What can hang from each mark
Z_591: Z_683 Z_744
Z_774: Z_376 Z_591 Z_702 Z_720
Z_376: Z_744 Z_774
Z_702: Z_683
Z_720: Z_744 Z_774
Z_744: Z_702 Z_720
Z_683: Z_376 Z_702 Z_720

Each row was made from one small tree. Brackets hold a mark, then the marks that hang from it, in the order of their numbers. Every link used is in the known rows. Write each row's tree.
Known rows
[Z_376 [Z_744 Z_702] [Z_774 Z_591 Z_720]]: [ 2.40 -1.14  0.41 -1.37 -1.83 -1.70 -0.68  0.36  0.73 -4.30 -0.20  0.45
 -0.58 -0.15  0.09 -3.78 -1.01 -0.34 -2.34  2.57  0.08 -0.82]
[Z_376 Z_744]: [-1.75 -0.94 -0.22  0.01 -0.48 -1.00 -0.73  1.82 -1.32 -1.55 -0.90 -1.86
  1.90  2.54  1.25 -0.60 -0.72 -2.43  1.14  1.98 -0.69  1.47]
[Z_720 [Z_774 Z_376 [Z_591 Z_683 Z_744]]]: [-1.93 -1.60 -2.45  5.79  4.44 -0.24 -2.21 -0.38  1.78  1.89  0.26 -4.04
  0.52  1.11 -3.10  2.97  1.92 -1.64  2.06 -4.03  2.43 -0.19]
[Z_744 [Z_702 [Z_683 [Z_376 Z_774]]] Z_720]: [ 2.37  2.94  0.45 -3.13 -4.43  0.53  0.72  2.35  2.39  1.63  0.84  3.56
 -0.12  0.86  0.72  0.49 -2.08  3.52  1.51  1.59  2.68  1.72]
[Z_774 [Z_376 [Z_744 Z_720]] [Z_702 Z_683]]: [-1.76  2.65  0.67  2.75  3.30 -3.00  3.69  1.31  0.66  1.45 -2.22 -0.11
  2.45 -0.58  3.79  1.18  1.39  2.45  0.92 -2.86 -0.13 -0.25]
[Z_683 [Z_376 Z_744] Z_702 [Z_720 [Z_774 Z_591]]]: [ 0.39 -1.44  0.00 -2.00 -0.63  1.87 -0.36 -2.09 -3.48 -3.51 -0.19 -0.80
 -2.66 -1.36 -1.69 -0.87 -2.22 -0.55 -2.10  1.48 -1.93  0.52]
[Z_702 Z_683]: [-3.43  1.02 -0.27  0.20 -0.49  0.47  0.56  1.48  1.49  2.42  0.17 -1.64
  1.60  2.65  0.32  2.37  0.09  0.60  1.70 -0.76  1.13 -0.48]
[Z_720 Z_744 [Z_774 Z_591 [Z_702 Z_683]]]: [ 1.98 -0.90  2.00  1.45  0.46  1.09 -1.48 -2.55  3.76  2.80  2.63  1.43
 -0.15 -3.82 -2.81 -1.01  3.22 -0.48 -2.60 -1.51  0.06 -0.96]
[Z_720 [Z_774 [Z_376 Z_744] Z_591 Z_702]]: [ 2.14 -1.86 -1.05  2.66  3.06 -1.53 -2.78 -0.89  0.17 -0.61  0.80 -1.97
 -2.38 -2.99 -1.44 -0.16  0.92 -0.79 -1.56 -0.40  0.56 -0.72]
[Z_683 Z_376 [Z_720 Z_744 Z_774]]: [ 1.30 -1.29  0.46 -0.60 -1.06  2.92 -2.51 -2.08 -2.10  0.04  0.91  0.49
 -1.05  0.22  0.04 -1.12 -2.66 -1.34 -0.32  1.15 -1.56  0.61]
[Z_774 Z_591]: [-0.61 -1.44 -0.23  2.19 -0.24  2.05 -0.87  0.41  1.24  0.24  0.47 -1.99
 -1.28  0.65 -3.16  0.21 -0.54 -1.42 -0.70 -0.14  1.24 -0.71]
[Z_376 [Z_744 Z_702 Z_720]]: [ 2.10 -1.09  1.76 -3.08 -2.07 -0.25  0.72  1.94  0.33 -3.68 -0.90  3.49
  2.08  1.51  0.47 -2.83 -1.62 -0.75 -0.16 -1.17 -0.85  2.94]
[Z_774 Z_376 Z_702]: [ 0.32  1.26 -0.75  1.95  2.06 -0.59  0.17  0.85 -0.52  2.16 -0.39 -0.98
 -1.89 -0.93  1.59  1.82  0.40  0.62  0.46  0.11  0.75 -1.94]
[Z_702 [Z_683 Z_376 Z_720]]: [-4.09  1.66 -1.37 -0.10  0.17  1.01  3.02  0.28 -2.16  2.33 -0.89 -1.20
 -0.25  2.51  1.41  3.46 -2.13  2.60  1.97 -0.57 -0.50 -1.35]
[Z_683 Z_376 Z_702 [Z_720 [Z_774 Z_591]]]: [ 1.31 -1.03  0.52 -2.01 -0.92  4.19 -0.74 -2.79 -1.76 -1.75  0.72 -0.24
 -5.03 -1.75 -3.65  0.47 -2.77  0.17 -2.18  0.76 -0.66 -1.22]
[Z_702 [Z_683 [Z_376 Z_744 Z_774]]]: [-2.27  2.62 -1.94 -0.59 -2.64 -2.68 -0.64  2.93 -1.05  2.38  0.07 -2.58
  1.80  2.17  3.43  1.57 -0.53  1.40  2.64  5.89  1.38  2.06]
[Z_683 [Z_376 Z_744]]: [-1.16 -0.01 -1.98 -0.87 -0.09 -0.74 -0.09  2.99 -3.46 -0.21 -0.62 -1.65
  1.74  2.04  2.70  1.33 -1.81 -0.91  1.08  3.37 -0.44  1.94]
[Z_591 [Z_683 Z_376 Z_702] Z_744]: [-3.05  2.49 -0.93 -1.04  1.28  0.71  2.94  1.67 -2.25  1.65 -1.88 -0.70
  3.41  1.81  2.36  4.04  1.95 -1.35  1.87  1.19 -0.01  0.97]
[Z_591 [Z_744 [Z_702 Z_683]]]: [-0.68  0.14 -0.69 -1.00 -1.30 -1.38  1.87  1.52  1.20  0.64  0.09  1.42
  3.76  2.28  1.95  2.05  1.70 -0.19  1.40 -2.51  0.49  2.13]
[Z_683 Z_702 Z_720]: [-1.97  1.17  2.39 -2.06 -1.98  2.44  2.12 -1.30 -1.68 -2.39 -1.48 -0.45
 -2.09  1.02 -0.13 -0.63 -1.47 -0.99 -0.17  0.86 -2.07 -1.39]
[Z_720 Z_744 [Z_774 Z_376 Z_591]]: [ 1.40 -2.43 -1.23  5.24  2.14  1.51 -4.79 -1.44  1.19  2.14  1.93 -3.59
 -0.80 -1.62 -1.88 -1.70  0.38 -1.27 -1.31 -0.98  0.83  0.98]
[Z_683 [Z_376 Z_774] Z_720]: [-0.35  1.49 -0.38 -0.55 -4.06  1.31 -0.26  0.15 -1.23 -0.11 -0.15 -1.29
 -3.66  1.95  0.34  0.43 -3.69  0.66  1.66  5.28  0.86 -0.56]
[Z_591 [Z_683 Z_376 Z_702] [Z_744 Z_720]]: [-1.36  2.77  1.25 -0.67  1.70  1.91  4.39  1.32 -0.48  0.63 -2.46  1.68
  3.55  1.28  1.66  3.01  0.81 -0.44  1.80 -1.06  0.19  1.72]

Which tree is each row?
[ 1.71  0.05  3.26 -1.48 -0.10 -0.70  0.59 -0.72  3.27 -0.88  0.41  3.72
  1.10 -0.91 -0.48 -0.20  0.17  0.04  0.20 -2.02 -0.08  0.09]
[Z_376 [Z_744 [Z_720 [Z_774 [Z_702 Z_683]]]]]
[ 4.14  0.93  0.31 -3.85 -4.56 -0.73 -0.66  2.89 -0.46 -2.20 -0.20  3.29
  0.34  0.75  1.72 -2.40 -2.81  0.78  0.57  4.39  0.96  3.81]
[Z_683 [Z_376 [Z_744 Z_702 Z_720] Z_774]]
[ 2.64 -3.20  0.80  1.98 -0.79  2.91 -4.78 -1.77  2.56  0.18  2.27 -0.99
 -0.92 -1.32 -4.07 -2.80  0.40 -2.84 -2.46 -0.08  0.34  1.11]
[Z_720 Z_744 [Z_774 Z_591]]
[ 2.16 -2.40  0.50 -1.01 -1.46  1.48 -3.31 -0.91  2.75  1.33  2.93  1.80
  1.22 -1.48 -3.02 -2.30  1.95 -0.05 -2.06 -2.84  0.13  1.26]
[Z_720 [Z_744 [Z_702 Z_683]] [Z_774 Z_591]]
[-2.22  0.29  0.01  0.74  3.78 -2.61 -0.11 -1.59 -1.87 -1.08 -1.45 -1.10
 -1.24  0.19 -0.30  0.11  1.03 -0.50  2.62 -2.20 -1.41 -3.38]
[Z_591 [Z_683 [Z_720 [Z_774 [Z_376 Z_744] Z_702]]]]
[-1.06  3.12  0.69  0.24 -0.99 -1.44  3.77 -0.93 -0.45  1.25 -1.28  1.49
 -0.91  0.51  1.28  2.70  1.23 -0.59  3.04  2.92  0.60 -1.62]
[Z_591 [Z_683 [Z_376 [Z_774 Z_702]] Z_720] Z_744]
[-3.16  0.99 -0.99  0.50  1.91 -1.21  5.06 -0.81 -2.25  0.70 -0.88 -0.26
 -0.43 -1.78  1.04  1.73  1.09  2.48 -1.26 -0.67 -2.01 -2.29]
[Z_774 Z_591 [Z_702 [Z_683 [Z_376 Z_744] Z_720]]]
[ 0.04 -1.24  1.13 -3.97 -2.76  1.13 -1.23 -1.45  0.86 -1.21  1.48  2.53
 -1.70  1.79 -2.65 -0.26 -1.61  0.91  1.02 -3.47 -0.49 -1.02]
[Z_744 [Z_702 [Z_683 [Z_720 Z_774]]]]
[-2.56  1.01 -0.76  6.12  8.27 -1.82  4.71 -1.03  0.65  1.43 -2.19 -1.27
  1.38 -1.16  1.71  3.29  3.54 -0.18 -0.65 -4.62  0.39 -5.38]
[Z_774 Z_376 [Z_591 Z_683 Z_744] Z_702 Z_720]
[-2.53 -0.43 -1.35  1.53  3.91 -0.79 -2.40 -0.14 -0.94 -0.74 -0.51 -4.64
  0.12 -0.25 -1.98  0.03  2.07 -0.72  0.60 -1.13  0.11 -0.19]
[Z_720 [Z_774 [Z_376 Z_744] [Z_591 [Z_683 Z_702]]]]
[ 1.16 -1.29 -1.17  3.37  3.83  0.16  0.16 -0.47 -0.69  0.20 -0.82 -0.79
  1.29 -1.83  2.15 -2.79  0.47  1.18 -3.53 -2.86 -0.92 -1.49]
[Z_774 Z_376 Z_591 [Z_720 [Z_744 Z_702]]]
[-1.32  0.02 -1.37  2.66  2.52 -2.12  1.59  1.70  0.83  0.16 -1.13 -0.55
  2.36 -0.20  0.61 -0.68  0.57  3.55 -0.45 -5.23  0.47  1.68]
[Z_774 [Z_376 [Z_744 [Z_702 Z_683] Z_720]] Z_591]
[-4.56  0.90 -2.12 -0.11  1.17 -3.51  2.02  0.98 -3.26 -0.28 -1.86 -1.68
  1.85  2.31  3.79  0.14 -0.04  2.92  1.86 -3.35 -1.69  0.22]
[Z_774 [Z_376 [Z_744 [Z_702 [Z_683 Z_720]]]]]
[ 3.27 -3.88  1.74 -1.08 -2.31  3.17 -2.86 -3.33  0.96 -2.47  2.02  2.59
 -2.14 -1.75 -4.39 -4.80 -0.29 -1.52 -2.81 -2.42 -1.53  0.38]
[Z_683 [Z_720 [Z_744 Z_702] [Z_774 Z_591]]]
[ 1.63  1.24 -1.35 -0.62 -3.57 -0.02 -1.00  1.31  1.15  3.77  2.00  0.52
  0.76 -1.76  0.42 -1.49  1.71  2.30 -1.32  3.08  1.22  2.40]
[Z_720 [Z_744 [Z_702 [Z_683 [Z_376 [Z_774 Z_591]]]]]]
[ 1.66 -0.86 -0.68  0.57  2.01 -2.29 -3.03  0.06 -0.96 -0.43  0.27 -1.02
 -1.23 -1.29  0.98  0.16  0.05 -1.13  0.42  0.73 -0.11 -0.11]
[Z_720 [Z_774 [Z_376 Z_744] Z_702]]
[ 4.53 -3.82 -0.12 -0.30 -1.95  1.19 -3.01 -1.16  2.38 -2.24  2.06  2.40
 -0.80 -0.31 -4.08 -0.47  0.26 -2.76 -1.43 -2.02  1.20  2.19]
[Z_720 [Z_774 [Z_591 [Z_744 Z_702]]]]
[-0.66  1.61  0.80  1.46 -2.03 -2.80  0.76  0.23  2.57  0.82  0.60 -1.16
 -0.65 -1.77 -0.33 -0.63  3.10  0.58 -0.66  3.64  1.21 -0.70]
[Z_376 Z_744 [Z_774 Z_591 [Z_702 Z_683]]]
[ 1.72  0.96 -0.26 -2.44 -0.08  0.82 -0.39  0.08  0.64  3.31  2.08  2.06
 -1.28 -1.43 -0.33  3.93 -0.29  1.30  0.27  0.42  1.07 -1.75]
[Z_720 [Z_774 [Z_702 [Z_683 Z_376]]]]
[-3.96  3.38  0.29 -3.16 -1.73 -1.05  1.82  0.74 -3.72 -1.55 -2.42 -1.89
 -0.09  1.92  2.08 -0.43 -0.18  0.22  2.57  5.79 -1.12 -0.20]
[Z_591 [Z_683 [Z_376 Z_744 Z_774] Z_702 Z_720]]
[ 1.83 -0.96  1.63 -1.97  0.28  0.91  0.42  0.14 -0.59 -1.51 -0.34  2.78
  2.79  0.08  2.89 -3.39 -0.48 -1.03 -2.80 -0.53 -2.01 -0.83]
[Z_774 [Z_720 [Z_744 Z_702]]]
[ 4.23 -1.28  3.49 -1.75 -0.95  0.34 -0.94 -0.70  2.33 -3.14  0.07  4.23
 -0.83 -1.07 -1.46 -1.87 -1.30 -2.09 -0.58  0.07 -0.12  0.46]
[Z_376 [Z_744 [Z_720 [Z_774 Z_702]]]]
